In the rows, 128 means zero.
Known rows, with every way that one mark hangs from another
j231[j271 j324 j511]: [176 143 217 145 162  74 108 122 134 104 133 170 108 146  92 173 104 146
 141  84 125 177 170 107 124]
j929[j231[j271]]: [121 113 138 136 128 118 114  91 147  90 126 171 149 110  81 129 137 122
 149  89 154 126 128 118 101]
j853[j632 j947[j511[j231[j271 j324]]]]: [142 170 148  75 125 116 127 146 143 154 122 111  96 127 137 122  58 177
 156 138  83 158 119 144 152]
j64[j853[j770 j947[j511]]]: [ 97 134  74 115 162 125 114 112 132 106 113 108 154 112 141 147 166  96
 123 140 178 161 139 134 168]
j271[j231[j324 j929]]: [168 107 181 155 132 145 116 150 120  94 140 117 116 151 111 128 161 166
 166  99 121 109 145  99 154]
j271[j231[j511]]: [141 104 166 159 127 137 125 115 110  76 142 142 177 109 103 133 160 152
 171  82 184 124 158 137 149]
j64[j853]: [100  96 108 138 171 147 111  88 126  58 123 131 186 150  90 154 183 104
 133  92 187 138 153 114 116]
j511[j231[j271 j324] j947[j853]]: [145 145 202 106 116 133  97 171 111 120 151 162 110 144  79  81 126 131
 129 160  85 125  98 138 116]
j929[j231[j324]]: [138 122 158 139 126 133 116 110 107 113 132 163 137 116  92 119 130 124
 157  80 133 132 145 123 125]
j774[j64[j853[j632 j947[j511]]]]: [ 60 128  67 107 145 151 127  81 116  99 109  91 166 117 172 161  99  97
 104 162 178 134 110 143 151]
j853[j632 j770 j947[j511[j231]]]: [123 152  76 100 113 136 159 150 147 163 109  99 126  78 155  94 116 138
 134 145 112 132 123 150 144]
j770[j853[j632 j947]]: [128 119  76 127 131 145 119  92 129 127 130 135 147 174 132 162 133 117
 129  97 151 125 132 109 133]
j632[j853[j770]]: [103  87 111 167 122 134 102 127 137 111 159 161 152 119 122 122 189  75
 117  44 161 136 163 123 116]
j774[j64]: [114 104 122 154 140 164 114 107 111  53 130 158 199  93 107 134 148  89
 125 103 186 106 131 115  98]
j324[j231[j271 j511[j947[j853[j632]]] j929]]: [158 113 180 161 119  68 138 130 144 180 141 153  61 167 105 103  86 150
  92 172  93  92 102 134  96]
j64[j853[j632]]: [ 89 105  90 133 162 136 140  83 151  88 109 106 155 160 116 166 151 121
 112  96 163 146 144 122 121]
j774[j64[j853[j770 j947[j511]]]]: [ 82 132  75 120 164 144 110 107 114  91 111 109 157  94 166 141 152  61
  99 173 191 141 115 141 164]
j225[j64[j853]]: [102  96  95 139 172 163 123  84 100  56 120 132 170 133  92 151 184  88
 122  98 214 103 134 110 109]
j853[j632 j770 j947[j511]]: [117 146  66 118 119 111 147 133 161 148 105 106 127  80 162 148 114 132
 116 128 139 160 137 133 157]
j853[j632 j947[j511]]: [107 134  74 105 107 127 139 108 135 126 111 113 169  93 146 160  92 155
 144 109 152 145 142 135 136]
j231[j271 j324 j511[j947] j929]: [189 143 246 136 150  81 154 143 136 141 144 185  68 159  99 167  94 141
 102 132  80 128 155  82  83]
j231[j271 j324]: [158 134 183 131 159 102  93 132 149  76 133 160 122 144  81 158 126 143
 145  80 132 166 153 101 126]
j774[j64[j853[j632 j770 j947]]]: [ 78 115  75 143 179 135 135 104 162 112 105  96  96 128 161 140 135  62
  53 181 162 135 103 120 158]
j947[j511[j231] j853[j632]]: [112 141  82 114  75 150 118 134 101 144 120  95 178 105 148  95 122 159
 172 128 116 128 111 169 124]
j511[j947[j853]]: [109 111 128 139 101 143 109 134 103  93 138 166 185 112  87 117 158 108
 116 135 155 110 120 132 103]

Rows
[143 151 153 123 105 135 149 190 133 180 131 127  61 127 131  64 131 117
  94 175  59 129  95 146 139]
j511[j231[j324] j947[j853[j632 j770]]]
[177 118 234 144 123 130 163 157 100 129 156 156  96 139 114 131 127 157
 133 130 106  97 148 112 135]
j271[j231[j324 j511[j947] j929]]
[ 73 137  56 119 157 135 137 101 140 122  99  86 123 102 190 149 122  76
  76 179 164 147 107 141 169]
j774[j64[j853[j632 j770 j947[j511]]]]
[126 126 147 156  89 112 156 157 135 150 136 125  93 103 155 100 149 127
  94 165 126 131 108 159 176]
j271[j231[j511[j947[j853[j632 j770]]]]]
[179 147 160 113 119 146 133 154  92 140 133 120 139 130 125 113 127 167
 186 105  83 111 146 117 101]
j947[j511[j231[j324 j929]]]
[116 119 139 123  95 170 118 152  91 110 146 156 179 110  80  65 158 114
 134 154 131  87 104 147  91]
j511[j231 j947[j853]]
[145 125 124 142  94 135 174 179 152 192 124 114  69 129 138  71 146 120
  83 193  55  79  88 121  92]
j511[j231[j929] j947[j853[j632 j770]]]
[ 65 105  85 129 167 152 126  83 136  92 115 102 140 141 141 154 111  80
  79 165 175 119 107 124 139]
j774[j64[j853[j632 j947]]]
[197 137 226 157 160  68 121 131 142 134 134 154  71 171 105 182 100 158
 135 101  88 145 167  80 102]
j231[j271 j324 j511 j929]
[166 164 128 105 123 119 163 176 147 211 112  84  45 123 175 109  95 159
 132 162  45 128 124 120 143]
j853[j632 j770 j947[j511[j231[j324 j929]]]]
[ 79 103  96 120  95 147  89 104  95 117 163 150 202 105 137 143 123 110
 161  60 178 132 158 146 130]
j632[j853[j947[j511]]]
[161 143 194 116 106 113 140 174 147 182 138 123  41 176 119  96  89 156
 101 185  26 103  87 116  99]
j511[j231[j271 j324 j929] j947[j853[j632]]]
[124 151  73 127  86 130 128 153 124 164 112  90 134  94 165  84 147 139
 145 141 104 141 107 167 142]
j947[j511[j231] j853[j632 j770]]
[154 140  74 100 104 161 146 115 102 185 131 105 131 175 171 125 119 150
 160 128  93  88 115 120 106]
j770[j853[j632 j947[j511[j231[j929]]]]]
[ 88 139  57 109 154 113 140 107 155 137  99  83 120 121 167 157 136 112
  99 146 154 170 131 139 172]
j64[j853[j632 j770 j947[j511]]]
[ 97 119  93 114  99 157 107 147 106 155 164 132 157  90 150  77 152  96
 152  97 140 121 138 163 135]
j632[j853[j770 j947[j511[j231]]]]
[103 117 112 133  90 135 140 129 129 126 128 143 153 118 116 126 126 122
  96 141 130 118 114 131 109]
j511[j947[j853[j632]]]
[138 158  87  78 117 142 116 105 123 150 133 123 137 162 150 129 110 149
 161 122 116 133 107 143 130]
j770[j853[j632 j947[j511[j231[j271]]]]]
[176  91 168 186 152 103 129 113 114 131 143 157 131 142  83 109 137 146
 151  93 145  87 159 113  88]
j324[j231[j511 j929]]
[163 166 155 116  96 103 112 159 129 182 124  84  68 165 158 120  82 185
 163 151  38 137 101 131 126]
j947[j511[j231[j271 j324 j929]] j853[j632]]
[164 120 206 151 134 128 117 137  98  93 146 143 134 127 108 132 140 160
 173  80 152 146 166 134 177]
j271[j231[j324 j511]]
[149 142 139  99 124 128 123 139 136 136 128 123 134 120 119 121 104 162
 167 151 106 101 120 117  96]
j853[j947[j511[j231[j271 j929]]]]
[160 140 166 162 118  54 161 153 177 195 122 142  29 147 149 147 106 125
  55 185  63 129 110 106 102]
j231[j271 j511[j947[j853[j632 j770]]] j929]
[ 79 127  67  98 143 131 133  85 133 114 107  88 164 133 149 172 111 131
 128 130 167 154 134 139 155]
j64[j853[j632 j947[j511]]]
